Known rows, with every step that occurs
panek -> vadesev -> zibaz -> dobuf: [ -5.0  -2.9 -14.3   4.8 -17.4  22.8 -21.4 -15.0 -23.6  -8.3 -15.1   8.2
  11.8   8.3  19.2   8.3 -17.3  17.8 -51.9 -40.5  16.5   5.0   4.3  26.6
   6.2  -6.0  13.1]
nese -> pekub: [ -6.7 -22.2 -26.8  -1.2  -0.7  21.0 -13.8  -0.2  -9.4 -12.0   3.2  11.2
  27.1  24.7   0.4   1.0  -8.9   8.8 -35.2 -28.8  20.2   5.0   5.2  24.5
  -3.3 -16.3  12.8]
pekub -> nese -> dogi -> tena: [  3.2 -34.2 -29.7  -7.0  -0.8  45.6 -28.3  -2.0 -16.9 -16.4   1.1  -2.6
  34.5  26.4  -8.2  28.6 -22.8  17.6 -39.2 -33.6  10.4  -8.6   6.1  18.9
   5.4 -30.0  23.9]
pifotil -> seref -> dobuf: [-10.4 -30.4  -4.6   0.4   7.9   0.3 -23.9 -11.0 -25.3  -1.5  -1.3  11.8
  12.2   2.2  11.6   7.2 -24.6  18.1 -41.0 -29.2  22.3  19.6  21.2  21.8
   2.1 -26.0  28.6]
nese -> pekub -> panek -> vadesev -> zibaz -> dobuf -> seref: [-23.1 -20.6 -28.2   7.6  -3.4  13.0 -18.2   4.4 -23.3 -27.3 -17.5  18.5
  16.0   7.5   7.6  10.9 -31.9  17.0 -60.2 -33.8  28.7 -15.0 -11.3  22.3
   3.9 -13.9  32.9]
pekub -> nese -> dogi -> gimi -> dobuf -> zibaz: [  5.3 -30.8 -27.2  14.5 -22.3  26.6 -44.2  -2.8 -28.5 -27.7  -1.4  -2.0
  39.6  20.8  14.3  22.6 -37.5  18.5 -53.1 -11.3  27.1   2.8   0.3  23.9
 -15.1 -13.0  13.0]
nese -> dogi -> gimi -> dobuf -> seref: [-17.4 -15.9 -16.2  19.4  -4.5  19.2 -26.2  -4.5 -47.6  -8.8 -10.0  13.9
  38.3  15.2  17.6  21.2 -33.7  19.0 -42.4 -26.9  25.3  -6.9   6.3  12.3
  -1.0 -14.8  26.2]
zibaz -> dobuf -> seref -> pifotil: [ -0.1 -14.1   6.1  -1.5  -2.9  21.0 -16.8   2.6 -31.4  -9.8   5.4  16.6
   1.0   6.9   0.8   8.6 -24.7  20.1 -30.1 -19.3  19.8   4.9   4.5   3.9
   2.1 -11.9  19.9]
vadesev -> zibaz -> dobuf -> seref: [-12.3 -19.6  -3.6   1.7  -2.9  16.1 -26.9  -0.5 -46.4 -12.2 -11.6  18.5
  15.4   2.7  15.8  12.7 -17.2  24.8 -48.6 -27.9  20.6  16.0  -7.3  13.6
   8.9  -7.6  31.0]
vadesev -> zibaz -> dobuf -> gimi -> dogi: [ -5.0 -10.4  -4.6   9.4 -25.4  31.2 -25.2  -0.1 -36.6 -19.5  -3.5   1.5
  25.2  12.8  14.8  -2.7 -23.8  22.5 -43.1 -24.0  12.5  14.1  10.5  15.7
   5.1  -1.6  10.0]
pekub -> nese -> dogi -> gimi -> dobuf: [  1.5 -17.8 -19.2   8.0 -11.5  31.2 -36.9 -10.1 -21.0 -22.2   3.8 -10.7
  43.4  20.1  11.1  17.3 -32.5  20.2 -46.0 -23.1  24.1  -5.8   8.3  24.4
  -8.7 -24.0  15.5]
panek -> vadesev -> zibaz -> dobuf -> gimi: [ -2.6  -5.5 -10.8   9.3 -21.0  20.4 -20.9 -13.8 -37.8 -16.8 -13.2  13.7
  12.7   4.3  17.2  12.4 -22.9  12.9 -40.3 -31.3  17.1   8.1   0.9  17.6
   6.3   6.1  -5.2]
nese -> pekub -> panek -> vadesev -> zibaz -> dobuf -> gimi: [-15.7 -16.0 -27.8   9.8 -12.7  17.2 -15.7  -1.6 -14.1 -33.6 -10.1  11.8
  19.5   8.3   5.7   2.4 -33.5  10.9 -50.7 -26.1  27.7  -3.9  -5.1  24.1
  -2.2  -3.2   6.6]
panek -> vadesev -> zibaz: [ -2.4 -15.1 -36.9   9.7 -26.7  13.9 -19.6 -18.9 -19.0 -12.0 -23.9   9.5
  17.7  14.1  20.0  19.2 -14.4   8.4 -46.6 -36.5  11.4   8.9   6.3  28.4
   4.2  -1.4   5.2]
tena -> dogi: [-12.2 -24.7 -34.4  -3.4 -25.0  22.5 -17.7  -7.0 -11.4  -9.8   9.8   1.5
  20.2  13.8   7.5   7.6 -12.6  15.3 -31.7 -12.6  19.2   6.5  24.4  14.8
  -5.3 -18.7   3.5]
seref -> dobuf -> gimi -> dogi -> nese -> pekub -> panek -> vadesev: [-10.6 -23.6 -36.0  10.3 -20.2  37.0 -16.6  -7.1 -21.4 -35.0   9.3   1.0
  29.0  31.3  -2.1   1.1 -56.9   6.7 -36.8 -19.4  18.3 -31.8  30.8  18.6
  -4.3 -23.9   2.7]
panek -> vadesev -> zibaz -> dobuf -> seref -> pifotil: [  1.8  -6.5  -1.9   7.3 -19.1  20.9 -19.4   0.8 -30.9 -14.2 -16.6  19.9
  -3.5   7.8  12.1  21.2 -32.4  15.5 -41.4 -38.7  21.9  -2.5  -1.3  10.8
  11.1   2.2  19.4]
gimi -> dobuf -> seref -> pifotil: [ -5.2 -15.9   2.7  12.2 -12.2   1.0 -21.8   0.9 -33.8 -15.1   0.2  10.5
  12.3  10.6   9.7   7.5 -25.7  17.6 -31.8 -25.6  16.4   9.8   8.2  16.1
   5.2 -14.7  20.0]
vadesev -> zibaz: [ -5.4 -25.0 -29.4   2.9 -18.4  13.7 -23.7 -11.6 -19.1 -14.3 -15.3   8.0
  25.1  13.6  17.5  11.8 -10.0  13.9 -44.3 -26.4  14.4  28.7   4.9  26.0
   2.4  -3.1  13.1]
gimi -> dogi -> tena: [-12.5 -30.6 -22.1   6.6  -5.9  37.5 -12.0  -9.7 -23.2  -3.1  -1.6   3.3
  25.2  27.4  -2.7   6.9 -21.2  17.8 -39.2 -36.7   5.0  -2.0  26.3  23.0
   7.9 -24.3  25.8]
vadesev -> panek: [-16.7 -24.0 -41.1   8.0 -16.5  11.1 -15.1 -16.9 -25.4 -16.2  -7.2  -1.8
  23.2  18.6  -2.1   5.0 -14.7  13.6 -49.4 -12.2  11.1  25.1  12.7  21.9
  -1.0 -15.7  15.5]
panek -> vadesev -> zibaz -> dobuf -> gimi -> dogi: [ -3.5  -3.0 -12.4  17.2 -33.7  31.3 -22.5  -6.5 -36.0 -16.9 -10.3   3.4
  18.7  12.5  18.5   4.8 -29.6  16.3 -44.8 -36.4   9.3  -6.4  13.3  18.5
   7.5  -0.9   1.4]
gimi -> dobuf: [-13.2 -12.0  -8.6   9.1 -10.5   3.8 -24.0 -13.6 -26.5  -8.6   1.6  -2.2
  27.4  11.4  19.4  -5.0 -13.2  20.5 -41.8 -26.0  11.6  16.7  14.3  32.3
   1.3 -22.7  14.9]
pifotil -> seref: [ -6.8 -31.0 -21.8  10.7   3.8   2.2 -21.3  -8.8 -23.0   1.9 -11.0  12.6
  18.2   3.5   1.7  19.9  -7.7  13.3 -40.1 -30.7  16.7  18.5   7.7  24.7
  -5.3 -24.2  19.3]
tena -> dogi -> nese -> pekub -> panek -> vadesev: [-18.1 -26.8 -59.6   3.7 -24.3  39.2 -14.2  -3.4   0.6 -23.1   7.9   2.6
  26.7  30.1  -9.4  18.9 -36.8   6.0 -37.7 -20.5  31.1 -33.2  21.1  23.3
 -12.7 -29.4   3.8]
dogi -> nese -> pekub -> panek: [-12.1 -34.0 -46.5   1.5  -0.2  29.5 -18.3  -5.7  -6.0 -23.8   4.8   5.7
  34.3  28.6 -11.3   9.7 -27.9   9.4 -39.1 -14.7  24.6  -4.2   7.0  27.0
 -14.6 -28.5  13.7]
tena -> dogi -> nese -> pekub -> panek -> vadesev -> zibaz -> dobuf: [-21.3 -14.3 -39.4  -1.1 -22.6  47.7 -23.1   5.7  -0.9 -23.4   3.1   0.7
  21.7  27.0  -3.4  14.8 -45.0  17.6 -52.6 -30.6  43.5 -24.3  11.6  25.4
  -3.6 -23.0  21.9]
seref -> dobuf -> zibaz -> vadesev -> panek: [ -7.7 -27.6 -34.6   1.9 -24.6   6.8 -17.3 -21.9 -30.7 -27.0   0.4  10.1
  12.8  11.7   3.0   6.6 -31.8   9.7 -63.0  -1.0  14.6  32.8   7.5  13.3
   0.3  -5.7   8.3]

Rows
[ -7.5 -26.0 -53.6  22.3 -33.6  38.6 -21.0  -0.5 -20.1 -37.4 -14.5   4.5
  37.1  34.7  -4.0  18.4 -44.4   4.5 -45.6 -29.5  18.9 -22.5   8.6  26.0
  -5.0  -9.0   1.3]  dobuf -> gimi -> dogi -> nese -> pekub -> panek -> vadesev -> zibaz
[ -6.5 -24.4 -35.7  -3.2 -23.8  42.5 -23.2  -8.8 -21.7  -8.1  15.0   2.6
  26.3  25.4  -3.0  21.5 -23.1  14.7 -26.4 -12.9  23.5  -3.1  24.9  13.7
  -6.4 -22.2   1.9]  tena -> dogi -> nese
[ -6.3 -19.3   2.4  16.2  -4.5   8.5 -17.1  -9.0 -39.4 -15.6  -3.0  17.4
  13.1  12.0   9.8  15.1 -40.0  14.3 -31.8 -19.1  30.8   7.2   9.9  10.7
  -2.6  -4.2  16.6]  dogi -> gimi -> dobuf -> seref -> pifotil
[-10.8 -16.5 -29.5   9.0 -10.2  37.3 -22.6  -3.2 -24.0 -32.1  -6.2  11.8
  25.2  19.8  -3.7  15.5 -43.1  10.1 -44.6 -26.5  32.8 -12.2  -4.0  23.8
  -3.6  -6.6   3.7]  dogi -> nese -> pekub -> panek -> vadesev -> zibaz -> dobuf -> gimi
[ -4.3 -14.8  -2.7   0.0  -4.2  20.8 -18.0 -11.5 -38.2 -13.0   9.9   9.9
  17.1   3.2   8.0  -0.7 -15.0  17.4 -29.4 -11.2  14.3  14.1   7.9   9.0
  -3.1  -8.2  -5.6]  zibaz -> dobuf -> gimi
[-10.2 -22.7 -56.0  17.2 -20.7  40.4 -15.3  -5.5  -4.7 -21.8  -2.4  -1.7
  34.3  36.8  -6.5   9.4 -36.8   7.9 -45.7 -31.2  14.6 -37.3  21.5  31.4
 -10.9 -33.7  11.2]  gimi -> dogi -> nese -> pekub -> panek -> vadesev
[  0.2 -21.4 -29.9   9.0 -20.8  44.1 -23.9 -11.1 -27.6  -7.0   4.2  -2.4
  33.5  32.7   0.5  10.3 -22.4  15.9 -34.0 -24.6   5.8  -5.3  25.6  21.2
  -4.9 -27.0   8.3]  gimi -> dogi -> nese
[ -4.2 -20.7 -10.6   1.2  -9.5  47.2 -23.4   2.9 -33.4 -23.4  19.9   6.7
  33.5  38.7  -3.4  -1.9 -44.5  11.1 -26.1 -24.0  22.2 -11.0  26.8  13.2
   3.7 -17.2   6.4]  seref -> dobuf -> gimi -> dogi -> nese -> pekub
[-21.4 -17.0 -15.8   7.2 -18.7  20.7 -20.1 -14.4 -21.4 -11.6  10.3  -0.6
  25.9  14.6  16.3   4.8 -33.0  18.5 -37.6 -15.0  37.3   3.9  27.6  20.9
  -6.8 -16.2   9.0]  tena -> dogi -> gimi -> dobuf
[ 11.9 -25.2 -38.1  -3.2 -18.5  33.4 -34.3  -1.7 -12.1 -21.6   3.2  -7.9
  38.7  20.4   4.7  20.2 -11.7  16.1 -39.2 -22.3   7.2  -2.6   5.2  17.7
  -7.3 -26.6   8.9]  pekub -> nese -> dogi
[-11.1 -13.2 -30.4  14.9 -14.9  47.1 -16.3  -0.6 -22.3 -25.4   8.6   1.5
  29.5  27.4 -10.2   2.1 -44.2  13.1 -40.2 -23.6  20.6 -39.7  15.6  19.4
  -9.1 -26.1   2.4]  zibaz -> dobuf -> gimi -> dogi -> nese -> pekub -> panek -> vadesev
[-10.5 -28.0 -16.2  20.4 -14.4   6.9 -27.1 -18.0 -36.6 -14.3  -6.1  13.6
  24.9  12.3  20.3   9.2 -31.0  14.8 -49.0  -8.2  28.5  21.2   7.9  26.3
 -13.4  -2.5  10.2]  dogi -> gimi -> dobuf -> zibaz
[-18.5 -24.9  -5.8  16.3   1.2   4.4 -21.7 -17.2 -53.5 -12.5  -5.4  18.2
  24.9   5.9  15.7  15.0 -30.0  17.8 -41.4 -18.8  26.1   5.4   6.0  17.6
  -1.2 -12.0  18.3]  dogi -> gimi -> dobuf -> seref
[-19.0 -23.3 -29.1  10.9 -13.8   5.4 -20.8 -11.3 -32.8 -23.1 -22.1  13.2
  10.4  -5.0  17.4  17.1 -30.3  20.9 -59.3 -22.8  16.6  -2.8  -3.3  18.6
   2.5 -14.4  25.1]  pekub -> panek -> vadesev -> zibaz -> dobuf -> seref
[-18.2 -39.1   4.2  10.7  10.5  21.8 -18.2  -5.2 -43.8  -6.5  -0.7  14.2
  15.7  12.3  -4.7  11.4 -41.6  18.0 -35.6 -36.7  17.1   4.4  31.6  13.4
  13.7 -22.4  31.7]  pifotil -> seref -> dobuf -> gimi -> dogi -> tena
[-10.6 -23.3 -29.7   1.9   0.3  40.0 -15.7  -3.0 -19.7   1.2  -6.4   9.6
  32.3  28.3  -1.6  20.8 -19.9  14.8 -36.3 -38.4  11.8  -0.7  15.0  17.4
   8.2 -21.6  26.5]  nese -> dogi -> tena
[ -2.4 -20.0 -29.7   8.0 -10.9  52.0 -21.1   3.5 -17.0 -10.8   8.6   2.3
  38.7  44.7  -8.9   6.5 -23.7  11.3 -36.1 -35.2  18.1 -16.8  17.7  25.2
  -3.4 -27.2  15.4]  gimi -> dogi -> nese -> pekub
[ -8.6 -18.8 -25.1  22.9 -20.3  21.3 -32.3  -4.1 -31.1 -11.0  -8.7   9.4
  36.2  22.2  20.5  15.3 -35.3  15.3 -50.1 -16.0  27.9   8.3   9.9  22.9
 -12.2  -4.9  17.5]  nese -> dogi -> gimi -> dobuf -> zibaz
[ -4.1 -10.9  -4.8   7.1 -12.9  58.9 -29.7  13.1 -35.5 -21.0   5.6   7.1
  36.1  36.3  -5.5   5.6 -35.4  18.1 -38.9 -36.4  28.6  -6.9   3.9  18.0
   4.7  -6.3  13.9]  vadesev -> zibaz -> dobuf -> gimi -> dogi -> nese -> pekub
[  9.3 -21.4  -7.0   9.3 -12.3  28.7 -34.6   5.8 -29.9 -29.0   0.9   2.2
  29.2  19.5   3.0  30.0 -45.4  18.6 -36.2 -22.1  28.4 -13.6   1.8   8.4
  -3.9 -15.7  20.6]  pekub -> nese -> dogi -> gimi -> dobuf -> seref -> pifotil
[-21.2 -23.8 -23.5  16.9 -18.6  32.5 -14.0 -10.8 -28.7 -24.4 -15.6   2.4
  17.8  12.2   3.1   8.3 -46.0  19.9 -54.8 -32.5  11.9 -11.8  15.3  21.6
   9.4 -11.5  21.2]  pekub -> panek -> vadesev -> zibaz -> dobuf -> gimi -> dogi -> tena
[ -3.3 -23.1 -26.5  13.4 -26.5  22.0 -17.4  -8.8 -33.4 -19.1   2.2   2.7
  29.8  16.4   7.8   1.7 -16.4  11.2 -28.8 -14.5   0.7   5.0  20.9  12.9
  -4.1 -10.7  -7.2]  dobuf -> gimi -> dogi
[-13.5 -20.7   2.4   7.6  -7.5  44.1 -20.3  -0.6 -41.1 -14.7  -5.2   7.3
  21.3  19.1   2.0   5.6 -33.9  24.1 -43.6 -37.5  16.7   8.6  11.7  15.9
  16.8  -3.6  24.8]  vadesev -> zibaz -> dobuf -> gimi -> dogi -> tena
[  1.0 -24.4 -42.7  16.9 -30.6  26.1 -35.9 -12.6 -31.6 -37.5  -4.6  -6.1
  41.4  20.8  -3.6  29.9 -40.6  13.7 -74.1  -7.6  24.2   8.3 -11.7  19.0
 -10.7 -10.6   8.9]  pekub -> nese -> dogi -> gimi -> dobuf -> zibaz -> vadesev -> panek
[ -3.5 -36.1 -17.3  -0.1 -15.7   7.0 -26.1 -10.4 -28.3 -17.5   3.3  13.8
  11.9  10.7  21.1  -0.5 -28.5  15.2 -43.5  -3.9  16.8  26.6  18.3  18.8
  -3.7  -7.8  13.9]  seref -> dobuf -> zibaz
[  8.0 -29.8 -38.3   6.2 -23.3  12.8 -15.3 -18.7 -23.3 -15.6  -3.7  19.1
  18.2   7.8   6.6  20.0  -8.3   5.2 -47.3  -8.2   7.3  21.0  -4.1  15.2
 -10.0  -4.0 -12.8]  dobuf -> zibaz -> vadesev
[ -2.5 -25.9 -16.6  10.4  -5.6  24.9 -38.8  -3.2 -45.4 -25.7  -1.2   2.9
  41.8  13.1  10.2  30.1 -36.0  21.5 -45.2 -21.5  24.1 -13.2  -1.5  13.5
  -3.4 -23.3  23.1]  pekub -> nese -> dogi -> gimi -> dobuf -> seref
[ -6.2 -13.5  -3.2   1.6 -13.5  20.4 -24.6  -7.1 -37.5 -19.7  -4.0  10.8
  19.4   4.3  15.3   4.4 -19.0  18.3 -38.5 -18.5  20.6  26.5  -0.6  14.0
   3.9   4.4   3.8]  vadesev -> zibaz -> dobuf -> gimi
[-16.1 -13.0 -30.4  16.6 -25.0  28.4 -16.7   5.7 -12.9 -34.0  -9.0   1.3
  25.8  18.1   7.7  -4.9 -38.6  14.2 -54.3 -31.1  20.0 -19.0   7.1  24.9
  -1.8  -9.6  13.4]  nese -> pekub -> panek -> vadesev -> zibaz -> dobuf -> gimi -> dogi
[ -2.4  -1.0 -11.8  15.2 -21.5  58.5 -26.0   6.2 -35.5 -19.1  -3.4  10.1
  30.2  35.7  -2.4  12.6 -39.9  12.0 -40.9 -46.6  26.2 -26.6   6.4  20.6
   6.7  -5.1   6.3]  panek -> vadesev -> zibaz -> dobuf -> gimi -> dogi -> nese -> pekub
[-18.3 -19.0  -5.3  12.3  -5.1  -2.2 -24.9  -7.0 -48.5 -11.7  -2.6  10.5
  24.7   6.6  17.6   6.8 -15.9  21.8 -40.9 -25.8  12.5   8.7   4.3  20.6
   5.6 -21.9  22.6]  gimi -> dobuf -> seref
[ -1.0 -17.9 -18.5  13.5 -23.8   2.3 -22.9 -15.6 -29.5 -16.8   0.2  10.4
  22.6   7.1  15.5   9.2 -13.4  11.8 -53.6 -17.3  10.9  21.3  -2.7  25.7
  -4.9 -12.0  -2.9]  gimi -> dobuf -> zibaz -> vadesev
[-13.6 -21.7 -24.0   8.8 -15.0  47.3 -27.1  10.7 -22.7 -34.6   3.1  -1.0
  38.4  28.9  -7.8   1.1 -44.3  19.4 -47.8 -21.3  29.1  -6.2   5.5  21.6
  -4.7 -14.9  18.4]  vadesev -> zibaz -> dobuf -> gimi -> dogi -> nese -> pekub -> panek
